Every row comes from one small tree of marks. Brackets hold a mark, then the marks that hang from it, in alphabetical order. Every link used is in the known rows. Which tree was each row made from?
Known rows
[revu [dife milu] [tibub zipo]]: [  2  14  -5 -11  -7 -10  -6  13  23  18 -13  -2  -5 -14  13 -19]
[tibub [milu [dife zipo]]]: [ -5  29 -10  17   0  -8  27  19  31   4   4   4 -15   3   0 -11]
[nemi [kekupa [fazi dife]]]: [  2 -26 -21  15  -2   0 -16 -22 -11   1  -8   1  14  12  -1  -5]
[tibub [milu [dife nemi]] zipo]: [  5  17 -11   3  -1  -4  12  48  26   4   6   1 -24  -2  -3 -12]
[revu [tibub zipo]]: [ 11  19  -3   2   4  -2   0  12  13  10  -9  -6  -3 -20   8 -10]
[fazi [dife milu nemi] kekupa]: [-22   6 -13  71 -45  -1 -10  42   5  11 -14   2 -14  33  -7   6]
[milu [dife [nemi kekupa] zipo]]: [ -8  -1 -20  28 -25  -4 -11   3  20 -10  10   4 -17   7 -10  -3]
[kekupa [fazi [dife milu zipo]]]: [ -7  27 -31  51 -33  -2  10 -22 -10   6 -21   5   4  13   6  -8]
[fazi [dife nemi] kekupa]: [-17   9  -8  75 -34   6  -7  57  19   9  -9   1  -6  35  -7  10]
[kekupa [fazi dife]]: [ -4   5 -14  35  -9   9   0   2  -3   6 -16   1  13  13   3  -3]
[nemi [kekupa fazi]]: [  6 -37 -18 -13   6  -3  -8 -44 -23  -6  -2  -1  10   0  -2  -4]
[tibub [milu [dife nemi]]]: [-11   6   0   8  -2  -1   9  36  27  -1  12   1 -20   0  -8  -3]
[dife milu [nemi kekupa] zipo]: [ -2   0 -31  14 -45 -18 -15 -41 -15 -12   8   5 -19  -1  -7   0]
[milu [dife [nemi [kekupa fazi]] zipo]]: [ -8  -6 -28  31 -25   0  -5 -13   7 -12   3   3 -10   6  -8  -5]
[revu dife [tibub milu]]: [ -5  14  10  -9  17  -8   9  21  47  15   2  -3   1 -12   9  -9]
[kekupa [fazi [dife milu]]]: [ -8   4 -19  30 -20   2  -1 -12 -15   8 -21   2   7  10   3  -7]

Write each row's tree
[ -2  -7 -41  18 -44 -14  -6 -61 -28 -15   1   4 -12  -2  -5  -1] => [dife milu [nemi [kekupa fazi]] zipo]
[-20  33 -26  90 -61  -7   3  30  11   9 -15   6 -17  36  -4   4] => [fazi [dife milu nemi zipo] kekupa]
[  7  -5 -18   1   7  -5   3   9  19   4  -1  -6 -13 -20   0 -17] => [revu [tibub [milu [dife [nemi [kekupa fazi]]]] zipo]]
[ -4   1 -27  18 -10  -7  14  -9  14  -8   9   3 -15   2  -6  -7] => [tibub [milu [dife [nemi [kekupa fazi]] zipo]]]
[  2 -35 -20   0 -14   0 -17 -32 -19 -13   6  -1  -1  -1  -8   5] => [dife [nemi [kekupa fazi]]]
[  3  -6 -31  31 -15  -5  -6 -31  -6   0  -9   4  12  15   1  -5] => [nemi [kekupa [fazi [dife zipo]]]]
[ -6  11 -11  20  -6 -11   2   6  37   0  10  -2 -18 -15  -4  -8] => [revu [tibub [milu [dife [nemi kekupa] zipo]]]]
[ -5 -11 -12  31 -23  -1 -33  16  11  -1   5   1  -1  15  -9   5] => [fazi [dife [nemi kekupa]]]
[ -2  14  -7   0 -24  -8 -15  21  24  11  -6  -3 -13 -15   7 -11] => [revu [dife milu nemi] [tibub zipo]]
[-14  11 -11  40 -40  -1 -22  21   4   4  -5   3 -11  11  -6   2] => [fazi [dife milu nemi]]
[ -9  14   5   2  -1  -5   0  28  49   7  10  -3  -7 -12   3  -2] => [revu [dife nemi] [tibub milu]]
[-13  23 -14  43 -31   3   1  23  26  -7   4   4 -18   7  -6  -2] => [milu [dife nemi zipo]]
[ -7  14 -30  47 -50 -13 -23 -10   3  -1   0   6 -12  15  -6   0] => [fazi [dife milu [nemi kekupa] zipo]]
[  3   0 -26  20 -31 -10 -11 -25   1 -14  13   3 -10   3  -6   5] => [dife [nemi kekupa] zipo]
[  9 -12 -25  -7   3  -6   8  14   7  -2   4   0 -16  -3  -4 -15] => [tibub [milu [dife [nemi [kekupa fazi]]]] zipo]
[ -9   5 -18  12 -35 -17 -20 -21  25   1   3   1 -11  -9   3  -6] => [revu [dife milu [nemi kekupa] zipo] tibub]
[  2  23  -4  10   3  -3   8  44  38   8   1  -5 -21 -20   1 -14] => [revu [tibub [milu [dife nemi]] zipo]]
[ 10  -7 -18 -14   5 -11  -2   3  28   7   3  -4  -4 -15   7 -13] => [revu [dife [nemi [kekupa fazi]]] [tibub milu zipo]]
[ -7  27 -24  29 -49 -11   1 -20  -7  -9   3   5 -21  -1  -3   2] => [dife milu nemi zipo]
[  7  14   1  -5   6  -3  -3  27  37  17  -9  -4   3 -11  13 -14] => [revu dife [tibub zipo]]
